Known rows, with every way that one mark hangs from another
k74[k434[k891[k255 k315]] k674]: [ 0.55 -0.37  0.13  0.12  0.09 -0.65 -0.36  0.58  0.84 -0.32  0.07  0.02
  0.66  0.02  0.20  0.39  0.66 -0.19  0.41  0.16  0.23 -0.42 -0.06  0.40
  0.36]
k255[k434]: [ 0.06 -0.19 -0.03  0.14  0.18 -0.08 -0.37  0.02  0.23  0.11  0.00  0.02
  0.01  0.17  0.06 -0.31  0.09 -0.04 -0.29  0.07 -0.13 -0.09  0.09 -0.05
  0.03]
k255[k315[k74 k434[k891]]]: [ 0.22 -0.26 -0.21  0.31  0.24  0.28 -0.41  0.09  0.27  0.28  0.31 -0.27
  0.14  0.11  0.07  0.01  0.41 -0.10  0.55  0.18  0.18  0.04 -0.44  0.04
 -0.36]
k74[k674[k891]]: [ 0.20 -0.22  0.21 -0.13  0.33 -0.37 -0.46  0.16  0.12 -0.08  0.05  0.04
  0.19  0.04  0.19  0.05  0.19  0.01  0.16  0.16 -0.14 -0.42  0.13  0.09
 -0.10]
k255[k434[k891[k74]]]: [ 0.07 -0.38 -0.12 -0.11  0.28  0.12 -0.61  0.28  0.34 -0.08  0.10 -0.10
  0.25  0.15  0.08  0.06  0.53 -0.11  0.05  0.08 -0.01 -0.12 -0.07  0.06
 -0.01]
k891[k74[k434 k674] k315]: [ 0.43 -0.35  0.35  0.17 -0.09 -0.67 -0.17  0.62  0.58 -0.38 -0.13  0.05
  0.43  0.20  0.27  0.59  0.61 -0.16  0.57  0.12  0.22 -0.28 -0.17  0.54
 -0.21]
k434[k891]: [ 0.00 -0.11 -0.07 -0.14  0.15  0.20 -0.35  0.11  0.14 -0.04  0.03 -0.03
  0.17 -0.06 -0.03  0.06  0.17 -0.01  0.13 -0.01  0.03 -0.09 -0.01  0.03
  0.12]
k315[k74[k434[k891]] k674]: [ 0.22 -0.47  0.00  0.46  0.17  0.10 -0.35  0.19  0.70 -0.22  0.09 -0.26
  0.40  0.08  0.20  0.14  0.37 -0.03  0.59  0.18  0.09  0.05 -0.29  0.36
 -0.03]
k74[k434 k674[k255]]: [ 0.19 -0.25  0.27 -0.26  0.14 -0.48 -0.24  0.34  0.37 -0.01 -0.23 -0.29
  0.11  0.15  0.14  0.00  0.19 -0.08  0.23  0.20  0.13 -0.11  0.06  0.72
 -0.05]
k891[k315]: [ 0.09 -0.03  0.00  0.19  0.00 -0.20  0.06  0.38  0.14 -0.16  0.02  0.06
  0.15 -0.15  0.15  0.29  0.10 -0.14  0.05  0.04  0.09  0.04 -0.01 -0.01
  0.01]
k255[k315 k434]: [ 0.16 -0.23 -0.01  0.15  0.17 -0.04 -0.35  0.02  0.28  0.43  0.02 -0.22
  0.01  0.20 -0.08 -0.67  0.13 -0.20 -0.32  0.14 -0.13 -0.19 -0.07  0.05
 -0.14]
k891[k74 k255[k434] k315[k674]]: [ 0.55 -0.29 -0.17  0.62  0.06 -0.57  0.21  0.54  0.69 -0.20  0.49 -0.02
  0.55  0.13  0.35  0.25  0.79 -0.21 -0.20  0.39  0.10  0.02 -0.23  0.04
  0.20]
k255[k315[k674] k434[k891[k74]]]: [ 0.35 -0.52 -0.11  0.29  0.23  0.00 -0.36  0.28  0.59  0.23  0.27 -0.39
  0.45  0.26  0.06 -0.47  0.68 -0.26 -0.08  0.33 -0.04 -0.18 -0.28  0.25
 -0.18]
k315[k674]: [ 0.18 -0.11 -0.06  0.40 -0.02 -0.14  0.23 -0.03  0.24 -0.05  0.13 -0.05
  0.23  0.05  0.13 -0.14  0.10  0.00 -0.02  0.17  0.01  0.08 -0.06  0.10
  0.01]
k891[k74[k434]]: [ 0.12 -0.28  0.09 -0.02 -0.09 -0.13 -0.07  0.17  0.31 -0.17 -0.09 -0.09
  0.07  0.20  0.00  0.27  0.38 -0.04  0.33 -0.02  0.13 -0.16 -0.20  0.37
 -0.21]
k434[k891[k74 k255[k315]]]: [ 0.33 -0.19 -0.22 -0.28  0.02  0.05 -0.05  0.29  0.19  0.14  0.41 -0.39
  0.32  0.10 -0.13  0.08  0.75 -0.14  0.07  0.14  0.12 -0.31 -0.38  0.09
  0.10]
k434[k891[k74]]: [ 0.05 -0.16 -0.09 -0.29  0.08  0.20 -0.24  0.22  0.12 -0.18  0.12 -0.12
  0.24  0.04  0.02  0.35  0.46 -0.05  0.26  0.01  0.12 -0.02 -0.16  0.10
 -0.07]
k74[k674[k434 k891[k255 k315]]]: [ 0.69 -0.07  0.03  0.02  0.24 -0.81 -0.57  0.67  0.63 -0.31  0.40  0.10
  0.23  0.01  0.34  0.24  0.58 -0.16  0.28  0.32  0.15 -0.17  0.16  0.13
  0.11]
k74[k434[k891[k255]] k674]: [ 0.45 -0.39  0.11 -0.09  0.09 -0.46 -0.49  0.23  0.70 -0.19  0.08 -0.03
  0.51  0.22  0.06  0.08  0.57 -0.07  0.32  0.14  0.14 -0.46 -0.05  0.36
  0.35]
k315[k74 k434[k891[k255]] k674]: [ 0.42 -0.26 -0.41  0.69  0.13 -0.06 -0.02  0.12  0.58 -0.08  0.71 -0.06
  0.51  0.12  0.29  0.29  0.64  0.03  0.44  0.35  0.23  0.21 -0.42  0.00
  0.13]
k674[k255[k315] k434 k891]: [ 0.19  0.02 -0.12 -0.45  0.45 -0.07 -0.54  0.56  0.17  0.32  0.20 -0.52
 -0.34  0.02 -0.03 -0.52  0.25 -0.12  0.02  0.28  0.07  0.07  0.08  0.37
 -0.29]
k434[k891[k74 k315[k674]]]: [ 0.29 -0.28 -0.14  0.36  0.06 -0.16  0.06  0.60  0.46 -0.35  0.28 -0.13
  0.60 -0.10  0.25  0.50  0.66 -0.16  0.34  0.23  0.20  0.07 -0.24  0.24
 -0.07]

Rows
[ 0.35 -0.34  0.39  0.20  0.06 -0.29 -0.36  0.14  0.48  0.17 -0.11 -0.30
  0.19  0.30  0.15 -0.11  0.28 -0.16  0.59  0.19  0.03 -0.25 -0.38  0.51
 -0.30] | k255[k315[k74[k434 k674]]]
[ 0.67  0.00 -0.27  0.25 -0.20 -0.31  0.13  0.31  0.54  0.14  0.58 -0.35
  0.12  0.33  0.07 -0.24  0.74 -0.16  0.10  0.40  0.23  0.11 -0.37  0.29
 -0.11] | k891[k74 k255[k315[k674[k434]]]]
[ 0.65  0.09 -0.21  0.53 -0.08 -0.56  0.11  0.52  0.68 -0.29  0.47  0.06
  0.27  0.02  0.28  0.14  0.49 -0.17  0.10  0.35  0.29  0.34 -0.04  0.10
  0.19] | k891[k255 k315[k674[k434]]]
[ 0.37 -0.25 -0.25  0.37  0.32 -0.11 -0.19  0.17  0.27  0.28  0.68 -0.25
  0.06  0.11  0.14 -0.02  0.54 -0.05  0.26  0.32  0.06 -0.26 -0.42 -0.16
 -0.22] | k674[k891[k255[k315[k74 k434]]]]
[ 0.32 -0.23 -0.04  0.01 -0.16 -0.33  0.09  0.20  0.45 -0.19  0.20 -0.07
  0.18  0.26 -0.02  0.32  0.60 -0.05  0.21  0.06  0.16 -0.23 -0.28  0.23
  0.12] | k891[k74[k434] k255]
[ 0.34 -0.53  0.34  0.10  0.35 -0.29 -0.71  0.28  0.47  0.15  0.01 -0.37
  0.15  0.21  0.21 -0.16  0.36 -0.13  0.58  0.24 -0.10 -0.55 -0.24  0.47
 -0.40] | k255[k315[k74[k434 k674[k891]]]]
[ 0.38 -0.38  0.09  0.34  0.41 -0.29 -0.56  0.18  0.28  0.29  0.35 -0.19
  0.21  0.22  0.29 -0.02  0.43 -0.06  0.56  0.38  0.02 -0.30 -0.32  0.15
 -0.55] | k255[k315[k74[k674[k891]] k434]]
[ 0.55 -0.29  0.21  0.17  0.00 -0.42 -0.21  0.18  0.61  0.20  0.16 -0.28
  0.27  0.34  0.13 -0.08  0.49 -0.21  0.45  0.27  0.12 -0.35 -0.41  0.40
 -0.03] | k891[k255[k315[k74[k434 k674]]]]
[ 0.53 -0.29 -0.15  0.03  0.08 -0.45 -0.20  0.26  0.46 -0.18  0.52  0.01
  0.58  0.31  0.21  0.55  0.90 -0.04  0.49  0.27  0.33 -0.26 -0.29  0.15
  0.05] | k315[k434[k891[k74[k674] k255]]]
[ 0.25 -0.20  0.33  0.12  0.22 -0.55 -0.27  0.76  0.55 -0.21 -0.06 -0.31
  0.22 -0.01  0.48  0.54  0.34 -0.18  0.63  0.27  0.25  0.21 -0.18  0.68
 -0.16] | k891[k315[k74[k434 k674[k255]]]]
[ 0.39 -0.23 -0.02  0.18 -0.04 -0.14 -0.05  0.11  0.47  0.20  0.22 -0.35
  0.04  0.20 -0.02 -0.06  0.42 -0.15  0.31  0.16  0.06 -0.20 -0.45  0.23
 -0.01] | k891[k255[k315[k74[k434]]]]
[-0.01  0.08  0.03 -0.17  0.19  0.18 -0.01  0.35 -0.06  0.41  0.14 -0.62
 -0.19 -0.06  0.09 -0.09  0.16 -0.13  0.12  0.22  0.07  0.29 -0.34  0.32
 -0.26] | k674[k255[k315[k74]]]
[ 0.24  0.17  0.16 -0.27  0.19 -0.25 -0.53  0.50  0.24 -0.03  0.09 -0.30
 -0.15  0.17  0.38  0.20  0.25 -0.08  0.56  0.32  0.20  0.57 -0.06  0.55
 -0.23] | k315[k74[k674[k255 k434]]]
[ 0.12 -0.40  0.30 -0.21  0.52 -0.36 -0.61  0.51  0.42 -0.09  0.01 -0.37
  0.05  0.07  0.36  0.23  0.34 -0.01  0.57  0.27  0.00 -0.15 -0.08  0.63
 -0.20] | k315[k74[k434 k674[k255 k891]]]
[ 0.36 -0.17 -0.12  0.09  0.12 -0.22 -0.15  0.06  0.35  0.42  0.31 -0.21
  0.13  0.21 -0.08 -0.62  0.36 -0.24 -0.48  0.22 -0.11 -0.27 -0.13 -0.09
  0.17] | k891[k255[k315 k434]]
[ 0.42 -0.07 -0.11  0.70  0.01 -0.38  0.42  0.43  0.49 -0.22  0.53 -0.08
  0.47 -0.11  0.40  0.49  0.46 -0.15  0.21  0.33  0.15  0.28 -0.34 -0.02
  0.20] | k891[k255 k315[k74 k674]]
[ 0.19 -0.15 -0.16  0.17  0.26 -0.16  0.04  0.73  0.42 -0.16  0.21 -0.35
  0.46 -0.29  0.26  0.19  0.40 -0.15  0.03  0.29  0.21  0.31 -0.05  0.42
  0.09] | k434[k891[k315[k674[k255]]]]
[ 0.57 -0.12 -0.01  0.65  0.08 -0.67  0.03  0.41  0.49 -0.17  0.51  0.13
  0.45  0.10  0.53  0.72  0.62 -0.07  0.59  0.36  0.32  0.07 -0.32  0.04
 -0.02] | k891[k255 k315[k74[k674] k434]]
[ 0.22 -0.30 -0.08  0.03  0.16  0.03 -0.39  0.20  0.57 -0.20  0.21 -0.16
  0.23  0.06  0.08  0.36  0.47  0.00  0.50  0.08  0.16 -0.08 -0.30  0.18
  0.29] | k315[k74[k434[k891[k255]]]]
[ 0.16 -0.26 -0.24  0.06  0.13  0.12 -0.26  0.19  0.26 -0.09  0.29 -0.02
  0.28  0.15  0.06  0.39  0.59  0.00  0.45  0.09  0.24 -0.01 -0.25  0.09
 -0.25] | k315[k434[k891[k74]]]
[ 0.51 -0.27 -0.04  0.80  0.00 -0.47  0.25  0.48  0.82 -0.27  0.36 -0.08
  0.47  0.01  0.36  0.41  0.54 -0.14  0.41  0.31  0.22  0.10 -0.37  0.26
  0.15] | k891[k255 k315[k74[k434] k674]]
[ 0.40 -0.07 -0.29  0.34 -0.02 -0.23  0.16  0.00  0.28  0.38  0.45 -0.11
  0.12  0.21 -0.07 -0.23  0.40 -0.11 -0.05  0.25  0.18 -0.22 -0.30 -0.04
 -0.02] | k891[k255[k315[k434]]]
[ 0.27 -0.10 -0.20 -0.19  0.08  0.04 -0.11  0.16  0.22  0.24  0.34 -0.28
  0.26  0.01 -0.17 -0.26  0.43 -0.18 -0.11  0.13  0.07 -0.32 -0.20  0.04
  0.24] | k434[k891[k255[k315]]]
[ 0.07 -0.22 -0.13 -0.12  0.49 -0.05 -0.53  0.77  0.43 -0.06  0.05 -0.29
  0.26 -0.19  0.21  0.05  0.38 -0.20 -0.17  0.21  0.09  0.19  0.11  0.25
  0.13] | k674[k255[k434[k891[k315]]]]
[ 0.24 -0.01 -0.24 -0.10  0.27  0.01 -0.38  0.48  0.47 -0.02  0.26 -0.33
  0.07  0.03  0.17 -0.18  0.37 -0.08  0.17  0.32  0.24  0.52  0.06  0.53
  0.00] | k315[k674[k255 k434[k891]]]
